Known rows, with every step that occurs
somu -> mari -> sepag: +1.33,-2.98,+1.69,-1.23,+0.04,-2.03,+0.58,+0.29,+0.05,+2.01,-3.88,+1.25,+0.44,+2.14,-0.90,+5.41,-2.74,+2.11,+1.99,+0.51,-0.32,+0.14,+4.09,+0.61
sepag -> sedov -> mari -> loze: +1.01,+2.34,+1.82,+0.30,+1.46,-0.19,+2.13,+1.10,+1.65,-5.79,+2.77,+1.33,+3.07,-3.77,-2.21,-0.71,+0.06,+1.30,-4.91,-0.85,+2.63,-2.93,-1.63,+1.85
sepag -> mari -> somu -> sedov -> galez: +1.37,+1.89,-3.98,+5.43,-1.17,+1.01,-1.05,+0.35,-0.46,+0.47,-6.65,-0.48,+0.62,+0.89,+3.30,-4.89,+3.11,-4.60,+0.16,+1.67,-0.45,-0.64,+1.48,-1.62
loze -> somu: -2.85,+0.66,-2.46,-3.99,+2.97,-1.78,-0.71,-0.51,-0.13,-0.29,+0.01,-1.43,+2.91,-1.28,-3.00,+3.16,-1.99,+3.91,+0.39,+2.98,-0.22,-0.07,-3.84,+0.50
mari -> somu -> loze: -2.45,+4.51,-0.63,+1.06,-0.15,-0.93,+2.97,-0.59,-2.14,-2.93,-1.34,-0.03,-1.36,-0.35,+2.14,-2.27,-2.23,+0.57,+0.91,+2.18,-1.20,-1.59,+0.71,-0.47
galez -> somu -> loze: -3.58,+2.17,+4.59,-0.85,+1.53,-2.91,-1.66,+3.19,-2.47,-1.47,+4.94,-1.44,-2.97,+1.42,-4.06,+0.04,-1.77,+0.08,+0.71,-2.05,-0.92,+3.16,-1.48,-1.57
galez -> somu -> sedov -> mari: -0.24,+1.44,+4.77,+0.00,+1.33,+1.70,-2.91,+0.94,+1.76,-1.61,+5.36,-1.50,-2.07,+2.09,-2.75,-4.58,+2.37,+2.85,-2.95,-4.23,+1.82,-1.08,+0.60,-1.41
sedov -> galez -> somu: -0.39,+0.34,+2.41,+0.25,+3.35,-1.29,-3.24,-2.12,+0.53,+1.50,+3.39,-1.19,-4.01,+3.72,-4.88,-0.72,+0.48,-1.32,-0.84,+2.86,-2.09,+3.34,-4.48,-0.27
mari -> somu -> sedov: -1.03,+3.13,-1.77,+0.10,-0.90,+2.05,+0.49,-0.40,-0.17,-0.38,-1.18,-0.29,+0.63,+1.39,+3.35,-2.01,+1.37,+2.37,+0.42,+0.13,+0.95,-2.33,+1.26,-1.32
sedov -> sepag -> mari -> loze -> somu -> galez: -1.07,+2.95,-5.48,-3.55,-0.36,-0.48,+0.46,+1.60,-2.86,+1.28,-1.20,-1.93,+4.67,-5.42,+4.28,-3.38,+0.01,+1.94,+0.57,-4.35,+3.04,+1.33,-0.63,+0.87
loze -> sedov -> sepag -> mari -> somu: +3.08,-3.10,-2.47,+3.26,-2.80,+2.16,+3.08,-0.51,-0.79,+1.64,-3.82,+2.85,+0.26,-4.76,+4.07,+0.83,+0.31,-4.43,-1.44,+2.00,-0.61,+0.60,-1.34,-0.45
sepag -> sedov -> galez -> somu: -1.42,-1.66,+3.66,+1.36,+1.01,-1.08,-3.91,+0.76,+1.75,+0.04,+3.34,-1.36,-2.31,+1.45,-4.54,+1.24,+0.50,-5.32,-0.72,+1.18,+0.22,+2.52,-5.73,+1.39
sepag -> sedov -> somu: +0.23,-3.56,+2.33,+2.68,-1.27,+2.11,-1.52,-0.98,+3.66,-3.78,+2.42,+1.01,+2.31,+1.29,-2.59,+1.19,-0.42,-1.93,-0.32,+0.88,-0.63,-1.93,-4.48,+1.52
loze -> somu -> mari -> sepag -> sedov: -0.54,-3.33,-0.16,-3.78,-1.64,-1.85,-0.18,+3.26,+1.21,+0.70,-5.45,-0.81,+2.77,-3.70,+0.84,+6.18,-3.05,-0.33,+2.93,-1.23,+2.72,-1.73,+1.57,+2.89
mari -> somu -> loze -> sedov: -1.18,+4.36,-2.32,-0.21,-1.32,-1.65,+5.13,+1.86,-3.61,-1.73,-1.16,+2.37,-1.79,-5.10,+2.22,-1.38,-0.58,-0.96,-0.85,+2.36,-2.48,-1.24,+2.64,-2.11
mari -> sepag -> sedov -> galez -> somu -> loze: -1.82,-0.22,+4.55,+1.75,-1.91,-1.25,-2.32,+1.54,+0.91,-0.03,+0.42,-2.00,-2.40,-2.02,-0.29,-1.53,-1.88,-8.58,+2.09,-2.64,+0.81,+1.85,-1.07,+2.31
mari -> sepag -> sedov: -0.87,-4.55,+1.10,+0.02,-1.72,+0.24,+0.13,-0.10,+2.41,-0.64,-0.74,+0.04,+4.29,-1.78,-0.59,+6.43,-1.96,-3.96,+1.66,+0.26,+2.75,-0.25,-2.93,+2.86
sepag -> mari: -0.14,-3.43,-1.36,+3.32,+1.25,-1.74,-0.74,+2.09,-1.29,-0.24,-1.70,+0.27,+3.80,+1.06,-4.13,+5.77,+0.30,-2.48,-0.58,+2.26,-0.70,+2.42,-2.74,-1.24
loze -> sedov -> galez -> somu: +0.88,-0.26,+0.48,-1.68,+2.96,-2.09,-0.69,-0.01,-0.64,+2.87,+3.54,+0.31,-4.84,-0.53,-5.08,-0.17,+1.99,-3.36,-1.95,+3.07,-3.46,+3.66,-2.11,-1.60
galez -> somu: -1.49,-0.90,+3.39,-2.25,+3.07,-0.62,-2.18,-0.07,-0.05,+0.22,+5.86,-1.36,-2.28,+3.76,-4.81,+2.83,-0.40,+0.74,-0.43,+1.10,-0.30,+2.86,-4.86,-1.33
galez -> somu -> mari -> sepag -> sedov: +0.72,-4.47,+5.90,-1.84,-2.09,-0.81,-1.32,+2.91,+1.61,+1.13,+0.18,-0.64,-2.14,+1.09,-0.98,+6.10,-1.67,-2.70,+1.43,-3.35,+2.97,+1.70,+0.75,+1.11
mari -> loze: -0.14,+3.58,-1.24,-3.13,+3.49,-2.24,+2.21,+0.77,-1.83,-1.68,+2.44,+0.80,+2.63,-0.25,-3.47,+1.74,-0.77,+3.55,-1.33,+1.53,-0.11,+1.02,-2.03,-0.99

Rows
-2.42,+3.42,-4.12,-1.01,-0.05,+0.84,+2.60,-3.25,-1.53,+0.04,+0.97,-1.30,-1.09,+1.62,+4.51,-1.29,+1.11,+2.53,+0.94,+2.26,+1.03,-2.17,+1.29,+0.72
mari -> somu -> galez
+0.54,+0.31,-3.76,-1.39,-1.02,+0.94,+2.10,-0.76,-0.29,+0.28,+4.10,+1.41,-1.07,-1.02,+0.25,-2.56,+2.94,+0.80,-0.36,+0.12,-3.09,-0.36,+2.48,-1.09
loze -> sedov -> somu -> galez
+1.17,-1.73,+1.75,+0.96,+1.67,+1.37,+1.32,-5.54,+3.24,-1.47,-0.12,+0.68,+1.77,-0.32,-0.89,-0.02,-1.42,+0.62,-1.71,+2.05,+0.38,-2.53,+0.05,+2.52
sedov -> mari -> sepag
-1.02,-1.64,+2.40,+1.80,-1.49,+2.15,-3.63,+1.86,+0.63,+2.36,+0.42,+0.10,+2.95,+0.01,-0.02,-0.76,-0.75,+3.40,+2.04,-4.92,+1.73,-0.02,-0.51,+1.17
somu -> sedov -> sepag
-0.84,+0.60,-1.64,+0.09,+0.34,+1.58,-0.06,-3.34,+1.05,-1.07,+3.66,-0.72,-0.21,+3.26,+0.49,-3.34,+1.37,+2.64,+1.09,-0.20,-1.70,-1.25,+0.40,+0.38
sedov -> somu -> galez
+5.17,-3.55,+0.41,-1.43,-2.01,+0.56,+2.69,-1.14,+1.84,+0.99,-3.16,+4.12,-1.83,-0.91,+0.27,+1.07,-0.70,+0.07,+0.37,+0.47,-4.26,-0.43,+5.76,-1.19
loze -> sedov -> somu -> mari -> sepag
+3.73,+3.01,+0.90,-2.21,+1.45,-0.97,+1.57,+0.36,-0.30,-2.44,-0.45,+2.83,-0.96,+2.47,-1.27,-2.71,-1.00,+5.98,-1.43,-0.90,-3.18,-0.62,+3.41,-2.57
sedov -> somu -> mari -> loze
+2.10,-1.46,+3.78,-0.72,+0.97,-1.73,-1.94,-1.68,+0.60,+3.80,-2.48,-0.70,-5.36,+4.04,-1.30,+0.29,-1.38,-1.43,+1.15,+0.42,-1.66,+3.01,+2.28,+0.35
sedov -> galez -> somu -> mari -> sepag
+1.15,+0.14,+4.33,-1.08,-0.12,+3.20,-1.71,-2.26,+2.95,-0.25,+3.44,-1.67,-1.41,+0.93,+0.58,-3.89,+1.41,+0.24,-1.23,-4.95,+2.60,-0.72,+2.09,+0.16
galez -> somu -> sedov -> mari -> sepag
-1.55,-1.21,-0.40,+1.61,-2.25,+1.77,-0.75,-0.26,+2.04,-2.53,+3.83,-0.80,+1.28,+0.84,+0.91,-0.86,+2.00,-0.94,+0.77,-1.90,+0.42,-2.24,-0.89,+1.91
sepag -> sedov -> somu -> galez
+0.89,-3.36,+1.13,-0.49,-0.52,+0.21,+0.37,+0.49,-0.45,+2.73,+1.12,+2.57,+1.16,-3.97,-2.40,+2.47,-1.33,+1.12,-0.71,+0.25,-1.40,+1.41,-2.02,+0.83
loze -> sedov -> sepag
-0.03,-1.37,+4.69,-2.68,+2.11,-2.60,-2.39,+3.22,-1.25,+1.23,+2.40,-0.16,-4.61,+4.91,-4.64,+4.08,-0.85,+3.57,+0.18,-1.01,-0.65,+2.98,+1.10,-1.83
galez -> somu -> mari
+0.15,-1.24,-1.37,-5.04,+0.95,-2.11,+0.39,+0.00,-0.13,+2.06,-5.86,-0.71,+1.51,-1.10,+0.58,+4.20,-3.23,+3.38,+2.84,+0.95,+0.14,-0.17,+3.05,+0.95
loze -> somu -> mari -> sepag
-0.70,+1.14,-5.50,+2.18,-1.00,+0.63,+2.93,-1.11,-2.54,-0.08,-2.08,-1.15,+0.66,+1.08,+4.78,-0.14,+2.53,-2.37,+0.35,+1.91,+1.16,-0.49,+1.34,-0.71
sepag -> mari -> somu -> galez
+0.55,+1.02,-3.34,+3.23,-2.06,+1.31,+0.31,+1.91,-1.26,-0.40,-4.07,-0.11,+2.46,+0.59,+3.16,-0.76,+2.33,-2.50,+0.11,-0.13,+1.19,-0.92,+1.01,-2.56
sepag -> mari -> somu -> sedov
-1.10,-1.19,+5.44,-0.52,-0.76,+2.73,-4.93,+1.46,+0.75,+2.45,+4.56,-1.66,-1.13,+1.64,-0.86,-2.46,+0.10,+2.18,+1.05,-6.96,+2.01,+2.27,-2.14,-0.01
galez -> somu -> sedov -> sepag
+3.28,+2.70,-6.62,-1.12,-1.12,-0.55,+4.63,+2.15,-2.74,-1.11,+1.67,+2.11,+1.36,-4.20,+1.45,-4.29,+4.64,-2.40,-2.51,-1.57,-2.28,+1.41,+3.90,-3.68
sepag -> mari -> loze -> sedov -> somu -> galez
-0.31,+1.11,+0.95,+1.76,-2.75,+4.17,-0.96,-1.97,+1.03,+1.02,-1.80,+0.36,+0.68,+0.08,+5.66,-4.45,-0.56,+3.02,+1.43,-2.87,+1.88,-2.51,+0.12,+0.87
mari -> somu -> sedov -> sepag
+0.67,+3.90,-4.30,-0.56,-0.34,+1.92,+5.81,-3.56,-0.24,-1.70,+1.44,+1.07,-2.84,-3.92,+4.78,-4.76,+3.73,+1.67,-3.90,+2.40,+0.06,-4.24,+4.95,+0.14
loze -> sedov -> mari -> somu -> galez
+0.17,+4.07,-2.92,+2.20,-0.11,+1.38,-0.80,-2.04,+0.03,+0.93,-3.57,-0.50,-0.97,+1.71,+3.44,-5.89,+1.65,+0.26,+0.68,+1.88,-1.07,-1.95,+1.89,-0.52
mari -> somu -> sedov -> galez
-0.24,-0.96,-3.11,+3.73,-2.95,+3.25,+0.87,-2.62,-1.46,+1.08,-2.55,-0.79,+0.39,-0.31,+7.51,-2.73,+0.87,-1.77,+1.05,-0.94,+2.29,-0.61,+0.14,+1.92
sedov -> sepag -> mari -> somu -> galez
+0.81,-1.06,-2.82,+3.08,-0.03,+0.58,+2.00,-1.88,-1.12,-1.01,-3.38,+0.10,+1.35,+1.25,+1.65,+2.42,+0.44,-2.87,-1.41,+4.66,-0.34,-0.17,-2.64,-1.30
sepag -> mari -> somu
-1.40,-1.72,+0.68,+3.49,+0.63,-1.61,-2.35,+1.14,+1.73,-0.30,-0.73,+0.11,+1.73,-0.54,-3.97,+2.72,-0.62,-3.94,+0.33,+2.91,-0.03,-0.03,-4.00,+2.64
sepag -> sedov -> galez
-1.14,+0.20,-1.00,-4.02,+2.50,-3.83,-0.87,+2.55,-1.19,+0.98,-3.55,-0.89,+0.68,-0.14,-2.90,+3.83,-2.76,+6.16,+1.17,+1.53,-0.84,+0.09,+1.70,-0.60
loze -> somu -> mari
